What can hang from each mark
K_679: K_742
K_742: K_134 K_744
K_169: K_134 K_679 K_744
K_471: K_744
K_134: K_169
K_606: K_134 K_679
K_744: K_169 K_471 K_742

Known rows, with every way that one mark hangs from another
K_742{K_744}: [ 0.05 -0.58 -0.58  1.76  1.33 -0.02  0.55  0.92 -1.33  0.20  1.42  1.64
  3.27  3.81  0.27 -1.94 -1.20 -3.94  2.14  0.36  2.04]
K_134{K_169{K_679{K_742}}}: [ 2.20  5.35  1.48 -2.91  0.45 -1.96 -1.92 -1.30  1.06  0.46  0.46 -1.71
  0.17 -4.48 -1.35  1.46  2.78  3.28  1.15 -6.05 -1.55]
K_742{K_134 K_744{K_169 K_471}}: [-0.33 -4.07 -1.63 -0.09  2.93  2.04  3.11  1.99  2.02 -1.52 -0.21  1.69
 -0.57  2.03  2.83 -1.28 -6.33 -2.13 -2.54  6.18  0.67]
K_679{K_742{K_134}}: [ 1.17  1.84 -1.39  2.23  5.63 -0.11  0.72  2.11 -0.13  3.00 -3.93 -2.67
  1.21 -1.71 -3.33  1.16  0.65  0.67  1.70 -4.64 -2.08]
K_744{K_169{K_134 K_679}}: [-1.85  1.60 -0.19  0.54  1.40 -2.10 -4.54 -1.14  0.57  0.09  0.16 -1.63
 -2.45  0.09  1.78  1.99  1.35  2.04 -1.78  1.24  1.68]
K_742{K_134{K_169} K_744{K_471}}: [ 2.90 -2.11 -0.97 -0.19 -0.84 -0.35  4.69  0.64 -0.36 -4.24  3.39  2.17
  1.39  1.16 -0.20 -1.24 -4.80 -1.28 -2.07  1.49 -1.21]
K_679{K_742{K_134 K_744{K_169 K_471}}}: [-0.46 -3.58  0.02 -1.38  4.52  2.63  2.15  3.33  3.90 -0.11 -2.85 -0.10
 -1.41 -0.74  1.24  0.35 -6.07 -0.17 -1.55  2.86 -1.15]
K_134{K_169{K_679}}: [ 2.53  4.53  0.08 -1.54 -1.29 -2.94 -0.77 -2.01 -0.79 -0.66  2.89  0.16
  1.55 -1.93  0.12  0.03  2.71  1.44  0.33 -3.07  0.36]
K_134{K_169{K_744{K_471}}}: [-2.64 -0.23  0.78 -0.01 -5.52  0.70 -0.21 -3.38 -1.22 -0.60  3.91  2.66
  2.27  1.60  1.17  1.04 -0.13 -1.43  1.07  1.22  0.43]
K_134{K_169{K_744{K_742}}}: [-3.13  0.09  0.73 -2.77 -1.63  0.30 -1.65 -0.93 -4.49  0.92  0.02  0.18
  3.13  1.64 -1.68 -1.89  3.14 -1.35  1.02  0.60  2.93]
K_742{K_134}: [ 1.23  0.96 -2.80  3.54  4.18 -1.31  1.67  0.95 -2.10  1.63 -1.70 -0.88
  2.01  0.85 -1.94 -0.06  0.80 -0.97  0.56 -1.84  0.31]
K_471{K_744}: [-0.60 -0.64 -2.81  5.78 -0.75  1.67  2.14 -2.07 -2.54  4.08 -3.64 -0.67
  3.91  4.47 -1.03 -1.01  2.04 -1.17  3.10 -0.04 -0.75]
K_471{K_744{K_169{K_134 K_679}}}: [-1.59 -0.74 -1.21  2.37 -1.36  0.02 -1.98 -2.54 -0.56  2.03 -2.44 -1.96
 -2.43  2.70  1.45  2.25  1.74  2.93 -1.39  3.26 -0.51]
K_744{K_169{K_679} K_471 K_742}: [-3.98 -1.48 -1.25 -1.55  0.65  1.25 -2.72 -0.86  2.23 -1.40 -2.01  1.19
 -2.23 -0.64  3.96 -3.19  0.13 -0.12 -1.05  6.97  2.99]
K_742{K_134{K_169{K_679}} K_744}: [ 4.91  2.06  0.10 -3.75  0.76 -2.92  1.96  1.07 -0.96 -3.36  3.87  1.38
 -0.73 -0.34  0.38 -0.64 -0.88  0.94 -2.64 -0.99 -0.90]
K_606{K_134}: [ 1.94  1.58 -0.28  2.47  0.56 -0.79  1.72  1.76 -2.58  4.35 -1.55 -2.57
  4.98 -0.50 -0.88  0.21  1.33 -1.71  2.21 -3.99 -0.06]
K_606{K_679{K_742{K_744}}}: [ 1.67  0.35  1.33  2.53  1.71  2.36  0.93  2.11  1.54  3.77 -2.55 -0.31
 -0.05 -0.75 -1.77 -2.00  1.34 -1.98  3.17 -4.27  0.76]
K_742{K_134{K_169}}: [ 3.65  1.63 -1.49  0.27  2.09 -1.74  3.02  0.58 -2.88  0.17 -0.25 -2.02
  3.03 -1.13 -2.78  0.22  0.16  0.94 -1.21 -4.10 -0.68]
K_606{K_679}: [ 1.08  1.81 -0.92  5.89  0.00  0.94  1.42 -0.29 -0.37  4.87 -2.26 -0.48
  0.97 -0.45 -1.47 -2.21  4.21 -1.94  2.58 -4.07  2.33]
K_742{K_744{K_471}}: [-1.47 -2.47 -0.94  2.90 -1.70  1.00  1.11 -0.25  0.89 -2.24  2.81  3.65
  2.36  4.26  1.83 -2.13 -3.44 -4.18  1.83  3.51  1.04]

Rows
[-1.59 -2.50  0.64  0.98  1.69  0.02 -1.67  1.26 -0.49 -0.32  0.46 -1.31
  0.43  3.44  0.99  0.19 -3.15 -1.54 -1.46  3.15  2.74] => K_742{K_744{K_169{K_134}}}
[ 3.55 -0.40 -0.19 -2.70 -2.39 -2.14  2.61 -0.25  1.02 -5.91  5.37  3.46
 -1.81 -0.32  1.82 -0.41 -3.04  0.37 -2.80  2.30 -1.60] => K_742{K_134{K_169{K_679}} K_744{K_471}}
[-1.35 -1.56  0.32 -1.83 -0.97  0.72 -1.09 -0.49  4.10 -2.52  2.63  3.80
 -2.12  1.58  6.25 -1.21 -3.82 -2.00 -1.33  6.64  1.82] => K_742{K_744{K_169{K_679} K_471}}
[-0.32 -1.51  2.21  1.60  1.93  2.11 -1.12  2.31  2.22  3.05 -3.50 -3.08
 -3.13 -1.74 -1.03  0.73 -0.51  0.58 -0.39 -1.66  1.57] => K_606{K_679{K_742{K_744{K_169{K_134}}}}}
[ 2.25  2.15  1.73 -0.81  0.36  1.18  1.95  1.03 -0.85  4.91 -2.43 -1.82
 -2.18 -4.34 -3.37  2.40  3.72  1.83  0.17 -6.73 -1.56] => K_606{K_679{K_742{K_134{K_169{K_744}}}}}
[-5.23 -2.51 -1.08  0.25 -0.45 -0.51 -4.76 -1.64  1.56 -3.34 -1.04 -0.33
 -4.16 -0.11  2.48 -0.98  0.04  1.55 -2.27  6.69  2.55] => K_744{K_169{K_134 K_679} K_471 K_742}
[-4.37 -1.69 -1.51 -1.06 -0.95  0.05 -1.85 -0.83  0.01 -2.56  1.53  3.86
 -3.99  1.83  2.23 -0.94  2.22 -1.06 -0.81  6.47  0.96] => K_169{K_679 K_744{K_471 K_742{K_134}}}
[ 4.59  3.89 -0.99 -1.92  1.16 -3.59  1.28 -0.40 -1.38 -1.25  2.06 -0.57
 -0.18 -2.45 -0.89  0.83  1.84  2.55 -2.28 -3.42 -1.32] => K_742{K_134{K_169{K_679}}}
[-2.40 -0.72  1.24  0.91 -1.74 -1.20 -3.59 -1.31  3.85 -4.67  3.53  1.75
 -3.19  0.68  0.87  1.77 -1.19  0.70  0.49  1.71 -1.55] => K_169{K_134 K_679{K_742{K_744{K_471}}}}
[-7.53 -1.87 -0.34  0.81 -4.89 -0.68 -6.05 -3.44 -0.31 -3.60  2.91  3.12
 -3.72  3.37  1.86  0.18  3.40 -0.82  0.03  6.87  2.04] => K_169{K_134 K_679 K_744{K_471 K_742}}
[ 1.83 -2.26 -3.14  0.58  0.75  1.21  4.44 -0.03 -5.09  1.05 -5.78 -2.65
  2.56  1.86 -4.32 -2.83  1.75  1.58 -1.05  0.32 -1.28] => K_471{K_744{K_742{K_134{K_169}}}}
[-5.89  0.67  1.54  1.11 -4.33 -0.70 -6.15 -3.53  2.58 -1.20  3.28  1.77
 -4.09  0.60  1.67  4.71  2.38  1.33  1.58  1.60 -1.06] => K_169{K_134 K_679{K_742} K_744{K_471}}
[ 2.59 -1.40  0.30 -2.01  0.76  0.60  3.63  1.51  1.60 -3.17  1.15  0.37
  0.60 -1.39 -1.91  0.21 -4.47  0.77 -1.01 -1.05 -3.10] => K_679{K_742{K_134{K_169} K_744{K_471}}}
[ 2.56  3.38  2.79 -4.73  0.14 -1.31 -1.11  0.31  1.31 -1.35  2.66  0.28
  0.13 -2.34  0.02  0.35  0.20  1.64  0.69 -3.85 -1.18] => K_134{K_169{K_679{K_742{K_744}}}}
[-2.19  1.27  0.70 -1.03  1.27  1.44 -2.80 -1.32  5.58  0.99 -1.82  0.17
 -2.71 -3.46  3.31  1.23 -0.70  1.76  0.31  1.32 -0.32] => K_744{K_169{K_679{K_742}} K_471}
[-3.35 -3.80  1.33  0.70  0.65  1.77 -2.13  0.61  3.59 -1.36 -0.70 -0.93
 -1.39  0.73  1.02  1.33 -5.41  0.05 -0.72  3.32 -0.01] => K_679{K_742{K_744{K_169{K_134} K_471}}}
[ 1.39  2.20  2.55 -2.66 -4.10 -0.46  0.94  0.19 -4.58  3.91  1.79 -1.42
  4.44 -0.45 -0.48  2.07  2.20 -0.86  1.10 -3.90 -0.75] => K_606{K_134{K_169{K_744}}}
[-1.25  3.35  0.55  1.72  0.81 -2.68 -5.40 -1.24  1.15  0.11  0.07 -2.24
 -1.78 -1.86 -1.68  2.95  3.42  2.83  1.36 -3.89 -1.32] => K_169{K_134 K_679{K_742}}
[-0.86 -1.08 -0.42 -0.35 -3.01 -0.17  2.30 -1.66 -1.60 -1.24  2.65  2.03
  0.46  1.14 -0.07  1.79 -0.78 -0.47 -1.01  1.11 -0.93] => K_742{K_134{K_169{K_744{K_471}}}}
[-0.84 -3.31 -4.45  3.77  2.84  2.00  3.34  0.78 -4.15  2.34 -6.86 -1.86
  1.56  3.91 -3.23 -3.04  2.22 -0.39  0.55  2.28 -0.54] => K_471{K_744{K_742{K_134}}}
[ 5.85  0.65  1.56 -0.85  2.29  0.61  4.51  3.30  0.24  1.48 -2.24 -1.75
 -1.09 -3.93 -3.69 -0.50  0.11  1.32 -0.64 -6.35 -1.62] => K_606{K_679{K_742{K_134{K_169} K_744}}}
[ 6.20  2.56  1.49  1.12 -3.03 -0.24  4.39  1.27 -2.74  4.96 -1.87 -3.50
  2.53 -4.83 -2.59 -0.41  3.50  0.22  0.51 -8.33 -0.10] => K_606{K_134{K_169} K_679}
[ 1.48  1.39  2.25 -3.65 -2.65 -0.43 -0.61 -1.20  3.43 -3.87  4.02  2.38
 -0.73 -2.34  1.41 -0.12 -2.20  1.19  0.27 -0.49 -2.02] => K_134{K_169{K_679{K_742{K_744{K_471}}}}}
[-2.39 -2.61  1.04 -0.95  1.92  3.34 -0.11  1.49  4.41  0.36 -1.53  0.69
  0.23 -0.02  2.25 -0.54 -5.33 -1.53  0.76  3.14  0.50] => K_679{K_742{K_744{K_169 K_471}}}
[-1.00  0.22  2.00 -4.17 -2.95  0.45 -0.48  1.35 -5.77  2.69 -0.52 -2.09
  3.87 -0.32 -1.73 -0.61  3.37 -1.21  0.63 -1.91  0.94] => K_606{K_134{K_169{K_744{K_742}}}}
